What can hang from each mark
vilo: rati
mubo: mikoga sape
mikoga: dusaz vilo
dusaz: mikoga sape
sape: dusaz mubo vilo
rati: dusaz mubo

Every row comes from one small tree of marks. The marks that hang from a mark follow it in brackets, in alphabetical order. Every link used is in the known rows. Which tree was each row made from?
Known rows
rati[mubo[sape]]: [  9  10 -19 -57  22 -23  -3 -19  17  -8 -21 -36 -23 -38  15  23]
rati[dusaz[sape] mubo]: [ -5  15 -16 -56  25 -35   9  -1 -10   1   6 -16 -31 -38  14  18]
dusaz[sape]: [ -4   7 -17 -46  12 -11   3  -8  -5 -22   3 -25 -30 -27   8   4]
sape[dusaz mubo[mikoga] vilo[rati]]: [  6 -21 -31 -78  17   0  30   1 -15 -38 -19 -51 -43 -72  21  31]
mikoga[vilo[rati]]: [ 14   3 -26 -39  10   9  10  -9  -8 -30  -5 -18 -23 -27  16   2]
sape[mubo vilo]: [  5  -2 -18 -57   6   2  -1 -12   4 -26 -30 -23 -20 -46  -7  40]
mubo[sape[dusaz[mikoga[vilo[rati]]]]]: [ -1 -13 -31 -70  -5  11  19 -27 -16 -22   9 -25 -46 -35  45   2]
vilo[rati[mubo[mikoga sape]]]: [ 17  -3 -28 -59  38 -28  14  -8   9 -24 -10 -57 -36 -56  35  23]
dusaz[mikoga sape[mubo]]: [-13   6 -14 -58  19 -28  -6 -11 -13 -18  19 -25 -43 -29  13  27]
vilo[rati]: [ 23   4 -16 -39  11 -15  15 -15   3 -21  -2 -43 -20 -28  22   2]
mubo[mikoga[dusaz vilo]]: [ 11   0 -43 -60  19  18  26  26   0 -32   1 -14 -22 -55  -4  -3]
mubo[mikoga[dusaz] sape]: [ 10  -7 -37 -64  25  -5  26  11  20 -31  -5 -41 -30 -64   5   1]
rati[mubo[mikoga[dusaz]]]: [ 18   3 -31 -68  39 -30  26  20  12 -14  -2 -43 -15 -56   7   9]
mikoga[dusaz]: [ 16   2 -24 -52  15 -14  24   4  14 -17  -3 -30 -10 -35  -2  -8]
sape[mubo[mikoga] vilo[rati]]: [ 13 -14 -27 -59  23  -2  16  -1  -4 -43 -18 -44 -33 -64  12  40]
mubo[mikoga[dusaz[sape] vilo]]: [-14  -9 -43 -62  32  10  25  28 -11 -41  11  -8 -35 -52  -2  -6]

Which tree is each row?
[ 24  22 -27 -60  17 -18  14  14  -2   2   3 -33 -27 -62  16  26] | rati[dusaz mubo[mikoga]]
[-19  -5 -21 -60  45 -36  17  13  -1 -32   1 -26 -33 -42 -13   6] | mikoga[dusaz[sape[mubo]]]
[  3 -13 -43 -70  12  23  27   1 -13 -39  -7 -37 -52 -62  32   2] | mubo[mikoga[vilo[rati]] sape[dusaz]]
[-19 -10 -18 -60  20  -6  -1  -9  -8 -35 -20 -16 -34 -43  -5  38] | dusaz[sape[mubo vilo]]
[  3   2 -22 -78  15 -21  11 -16   6  -3 -21 -44 -32 -45  24  13] | rati[mubo[sape[dusaz]]]
[-12   5 -25 -53   1  10  -6 -13 -20 -21  23   2 -36 -19  20   9] | dusaz[mikoga[vilo] sape]
[ -7 -21 -17 -55   3  -8  12 -34 -15 -30  15 -22 -31 -24  41  20] | dusaz[mikoga sape[vilo[rati]]]
[ 22  12 -14 -48  23 -39  21  -8  -3   2   1 -34 -22 -40  27  15] | vilo[rati[dusaz mubo]]
[ 16  -6 -17 -62   2 -24  19 -29  -9   2   9 -20 -20 -40  44  36] | sape[vilo[rati[dusaz[mikoga] mubo]]]
[  7   5 -41 -57   8  32   2   4   3 -35 -12 -18 -39 -57   8  17] | mubo[mikoga[vilo] sape]
[  9 -10 -32 -47  24  -2  32   4  -1 -34  -1 -15 -17 -34   8 -15] | mikoga[dusaz vilo[rati]]
[ -9  -4 -21 -54  -5   7  14 -11 -11 -18  -4  -1 -30 -46   8  23] | rati[dusaz[sape[vilo]]]
[ 15  15 -35 -60  22   7   0  13  -5 -17  -9 -20 -23 -49  10  24] | rati[mubo[mikoga[vilo]]]
